Every row comes from one small tree of marks. The marks that hang from a mark follow it in brackets, in the order of their numbers. Every link used is in the known rows. Which tree was each row made from?
Known rows:
k835(k96(k798) k418): [ -5.9   4.1   4.3   2.6  -5.4   8.7   4.4   4.6 -12.0  11.8   9.1  -2.3
  -9.8   7.9  15.1   3.4  10.6 -16.2 -14.2  14.2  -4.2 -12.2   5.2]
k835(k96(k798(k16 k168)) k418(k779)): [  5.7  10.6  13.3  12.3  -1.7   1.4  -5.4  30.8 -15.3  28.3   4.3  -1.4
 -38.0  10.2   9.5   9.1  22.4 -16.8  -9.7  16.4   4.4 -17.1   0.9]
k418(k779(k168) k835): [ -6.7 -12.0  -0.3 -25.1   3.9   1.4   3.9   1.8 -12.0   1.5 -19.2   8.8
 -34.2   4.8  11.0  13.8  14.5  -2.9   4.3   2.3  10.4   3.7  -9.5]
k798(k16 k96 k168(k779(k418 k730))): [  7.1  -9.5  -5.9  -2.0  -1.4 -21.7  -6.6  21.0  -1.8  19.8  10.9   0.7
 -39.6  24.8 -26.8  19.7   9.4 -18.9  -2.3   3.7   8.9 -17.9  -8.9]
k168(k798(k96)): [ 16.9  -1.0   3.7  10.0  -6.1   7.6  -0.5  -8.0  -3.2  17.3   6.1   4.0
  -7.1  -5.3   0.2  10.2  12.6  -2.8  -0.1  14.4  -6.0 -10.1  -6.0]
k96(k798(k16 k168(k779(k730)))): [ 10.6 -10.1  -1.8   9.8 -12.8 -17.3  -5.2  20.1  -9.5  17.2   0.3  15.8
 -49.6   3.6 -14.5  32.0   9.1 -18.4  -6.0   9.3 -18.9 -17.9   0.2]
k418(k779(k168(k798) k730) k835): [ -3.2 -22.9  -4.3 -32.8  -2.2   1.9   5.5  -2.4 -18.9   1.7 -28.3  21.0
 -51.8   2.9   5.0  29.3  22.3 -12.6  -0.5   9.5 -10.3  -7.0  -7.8]
k168(k779 k798): [  6.2 -10.1   4.3  -2.6  -2.4   2.6  -0.4 -13.2   3.2  18.3 -14.2  18.5
 -11.8   0.5  12.8  15.4   8.5   0.9  -4.0  14.9 -17.5 -15.1  -6.6]
k168(k779(k418)): [ -4.6  -6.8  -2.2 -13.9   2.0 -11.3   2.6  -8.5   3.6   9.5  -5.7   6.9
  -3.6  20.1   4.5  -0.7   0.6  -7.8  -3.6  -6.7  -2.8 -11.0  -3.8]
k16(k798(k96 k168(k779(k418(k835))))): [ 15.0   1.7  -9.8  -4.7  -6.8 -11.4  -1.2   4.7  -4.6  21.2   0.6   0.8
 -38.8  15.5 -10.4  21.7  10.2 -22.4   6.9  20.4  -1.8  -9.2 -11.3]
k730(k798(k16 k96 k168(k779(k418)))): [ 17.1   3.0   2.7   0.6  -4.1 -10.2  -0.7  17.6 -10.8  41.9  14.3  -3.0
 -30.3  12.8 -10.0   3.9   4.2 -18.3  -6.5   0.2  -3.5 -24.0  -5.3]
k798(k16 k96 k168(k779)): [ 15.7  -1.2   2.6  17.0  -0.4  -6.2 -12.6  19.6   6.7  27.6  11.8  -4.4
 -33.1   9.8 -13.2  20.8  11.3  -1.0  -0.1  14.0  12.2 -11.8 -13.6]
k779(k168 k418 k730): [-11.8 -12.2 -18.0 -27.2  -8.9 -15.1   8.9   3.5 -22.0   0.1  -2.1   9.9
 -27.1  21.5 -22.5  -5.1  -6.6 -27.3  -9.4 -18.6  -2.4  -7.3   2.2]
k798(k16 k96): [ 7.8 -0.7  8.5 17.9  3.5 -1.8 -8.9 11.0  7.3 10.4 20.6 -4.9 -7.8 -3.9
 -8.8 12.5  9.0  0.3  7.7 -1.6 12.3 -4.8 -5.3]
k96(k798(k16 k168(k779(k418)))): [ 11.6  -0.9   4.8   2.2 -10.6 -25.2   1.7  16.6 -16.4  27.5   3.9  14.1
 -33.7  10.5  -7.1  -2.4   4.2 -23.4  -0.3  -1.8 -16.3 -22.0   6.2]
k418(k779(k168 k730) k835(k96(k798))): [ -9.9 -21.6 -11.8 -22.3 -15.7  10.5   9.0   8.2 -24.8   6.7 -16.3  13.2
 -59.8   8.1   7.4  51.7  28.6 -16.1  -9.2  12.0  -1.4  -2.3   3.1]
k96(k798(k16 k168)): [ 15.8   6.6   6.1  17.0 -11.8 -14.0  -1.6  24.3 -17.2  18.6  10.3   6.7
 -30.6  -8.2 -11.6  -0.7   3.5 -15.8   2.2   3.8 -13.2 -11.6  11.5]
k779(k168(k798) k418): [  1.3  -6.7  -4.5 -18.3  -8.6  -7.0  12.5  -7.7 -27.3  19.9  -5.0  18.2
 -23.2   9.5  -7.2 -23.7  -2.1 -25.2  -4.9 -10.1 -14.2 -16.3   5.1]
k730(k798(k16 k168(k779(k418(k835))))): [  3.1  -5.4  10.7 -22.8   5.2 -17.5   4.2  20.8 -14.5  21.3   1.1   4.5
 -34.0   5.9   0.7  -1.6   7.9 -18.6   7.1   5.1 -11.7 -18.5   2.3]
k798(k96): [ 8.9  1.4 -2.5 10.0 -2.8  4.2 -3.9 -2.3  3.9  8.1  9.3 -6.7 -3.6  2.3
 -4.2 11.1  5.9  0.5 -1.0  6.9  9.3 -2.0 -9.0]
k730(k798(k16 k168)): [ 12.1   6.8   7.2   4.5  -4.2  -0.9  -1.2  27.5 -18.0  25.8  10.5  -3.2
 -25.5  -9.4  -7.9  -5.8  -1.0 -11.6  -4.4   2.0 -10.1 -11.8   6.7]

Write each row's tree:
[  5.2 -18.2  17.3 -10.3   8.8 -10.2  -0.9  -0.1   5.2  16.7   5.7  11.7
 -21.5   5.4   5.1  17.2  24.3  -9.0  15.8   8.5  -4.5 -21.7  -7.0]
k168(k779(k418(k835)) k798(k16 k96))
[ -5.4 -17.4   2.0 -17.9   0.4 -14.1   2.6   5.0  -6.0  15.9   0.9   9.8
 -20.3   8.4  -2.5  16.1   3.7 -14.8  -4.8 -13.2 -20.9 -22.5   3.3]
k168(k779(k418 k730(k798(k16))))
[  6.9 -16.4   0.5   2.6  -1.5   2.3  -7.8   5.6   2.0  25.7   9.1   2.1
 -28.3   0.0  -2.4  44.9  10.4  -3.0  -8.0   4.7  -8.0 -15.9 -10.7]
k168(k779(k730(k798(k16 k96))))
[-13.0 -12.1  -4.8 -31.7   4.6 -17.8   7.2   3.5  -5.9 -21.5  -5.2   1.4
 -13.8   9.2  -9.3   4.6   8.3 -16.1   8.5  -2.7  -3.8  -1.8   4.0]
k779(k418(k835) k730)
[ -6.8 -20.3  13.5 -13.8   0.2  19.2   3.9  13.5 -11.4  19.7  -7.1  14.8
 -51.1  -1.4  13.7  29.3  31.9  -4.7   4.1  12.2   5.6  -9.4   0.7]
k418(k779(k168(k798(k16))) k835(k96))
[ 13.2 -11.1   5.4   7.9  -6.2   3.9  -2.1   4.8 -14.8  28.9  14.2  11.7
 -33.3  -4.9  -9.9   8.3   8.7 -13.6   0.3  -1.9  -3.1 -15.5  -3.4]
k779(k168(k798(k16 k96)))
[  5.0 -12.3  12.3  -4.1  -0.5   3.1  -1.8   5.4 -15.0  26.2  -9.0  23.5
 -37.4  -2.0   5.1   7.6  12.1  -7.8   0.5  -7.0  -9.5 -14.8  -2.7]
k418(k779(k168(k798(k16))))
[ 15.7 -12.1  11.8  16.4   1.4   2.6 -10.0  -2.7  11.3  30.1   7.2  12.0
 -21.1  -2.1   4.1  27.5  18.0   2.0   4.4  14.1  -6.1 -20.2 -11.6]
k168(k779 k798(k16 k96))
[ -5.3 -19.9   0.6 -16.7  -6.6 -15.6   6.7   7.6 -24.5  14.1   3.9  21.3
 -36.5   8.2 -19.8  -3.9   2.1 -31.0   0.0 -17.7 -16.8 -19.9  10.1]
k779(k168(k798(k16)) k418 k730)
[  3.3   6.5   9.7 -12.8   8.0  -7.4  -7.8  28.6 -17.8  17.9  -4.3  -3.6
 -35.8   7.0   0.1   5.1   9.2 -18.6 -12.2   8.9  -5.4 -19.1  -9.6]
k835(k418(k779(k730(k798(k16 k168)))))
[  1.5 -22.4   9.0   0.0   0.7  -4.7  -7.0   1.8   6.0  13.3  -4.6  20.6
 -29.8  -1.4   0.0  33.3  12.8  -3.8  -0.2   9.2 -19.2 -19.6  -4.6]
k168(k779(k730) k798(k16))
[  9.1   7.1  -8.1  13.6 -21.9   6.9   7.2  16.2 -20.5  21.9   7.9  -1.2
 -33.2   2.9  -6.5  12.6  10.6 -15.2 -15.2  19.1  -3.7  -4.7  12.5]
k835(k96(k798(k168)))
[ -8.2  -6.1  13.5  -7.7   5.3  16.0  -3.4  13.7 -14.2  32.2  -1.4  12.3
 -37.3  12.8  15.8   5.9  20.1 -15.3  -7.9   9.0   5.1 -21.6  -7.3]
k835(k96 k418(k779(k168(k798(k16)))))
[ 13.2   0.7   2.8   5.7   0.4 -19.8  -6.3  18.4   1.4  29.2  13.8  -1.6
 -28.9  23.5 -17.1   3.5   7.8 -14.1   1.3   2.4  12.5 -17.4  -9.0]
k798(k16 k96 k168(k779(k418)))
[ -9.3 -25.7   3.6 -32.7   0.0 -17.7   9.2  11.9 -25.2  -0.1   0.0  21.3
 -45.9   3.8 -13.8   1.4  13.2 -30.1  11.5  -9.3 -15.5 -16.4   9.3]
k779(k168(k798(k16)) k418(k835) k730)
[-15.2  -0.1  -3.0 -16.1   6.7  15.8   0.5   6.7 -11.3  18.3  -7.3  -0.7
 -27.8  25.8  15.2   5.7  12.5 -10.8 -16.5   6.4  20.8  -7.8 -11.8]
k835(k96 k418(k779(k168)))
[  2.8 -20.8  -2.0 -24.1  -1.4  -9.1   2.8 -10.6   0.3   3.4  -7.0  12.5
 -28.4  13.5  -1.5  31.0  24.7 -16.7   3.5  16.3  -8.7 -18.5 -11.3]
k168(k779(k418(k835) k730) k798(k96))
[ 16.5  -4.7  14.1  16.7   0.5   1.8  -7.2   5.7  -0.5  20.4  15.2   5.2
 -13.2 -12.2  -5.4  10.7  14.4  -4.4   6.4   6.6  -4.6 -15.5  -2.9]
k168(k798(k16 k96))
[  9.8 -18.5   1.2  -0.2  -5.8   1.0  -6.4   6.9 -12.3  27.0  -4.6  16.3
 -48.8   2.4  -8.4  34.7  19.6 -12.2  -4.4  -0.8   0.0 -16.2 -10.8]
k418(k779(k168(k798(k16 k96)) k730))
[-10.0 -17.3   5.0 -24.9   0.6   4.9  10.4  -5.6   0.7  14.0  -7.7  12.0
 -21.3  15.2  16.7  20.3  26.1  -8.5   0.9  21.6  -5.8 -15.1   2.4]
k168(k779(k418(k835(k96))) k798)
[ 16.8   4.4   4.1  21.2  -2.2  -6.8 -10.4  26.4  -1.5  20.2  19.6  -9.6
 -28.1   1.8 -20.9   5.4   8.0  -7.3   3.5   7.7  14.6  -6.4  -5.9]
k798(k16 k96 k168)
[ -1.7  -7.7   4.9  -7.7  -8.7  13.9   5.9   3.4  -5.5   5.5 -12.2   3.5
 -27.2  -2.7  26.8  38.1  31.3  -1.2  -0.1  16.5  -0.4  -0.2   5.1]
k418(k779 k835(k96(k798)))
[ 11.7 -12.2  12.3   3.8   1.7  -9.9  -3.9  -1.9   4.7  31.5   9.0  12.6
 -15.3   8.0   1.0   9.4  16.3  -9.6   5.4  -0.7  -7.3 -25.4  -6.3]
k168(k779(k418) k798(k16 k96))
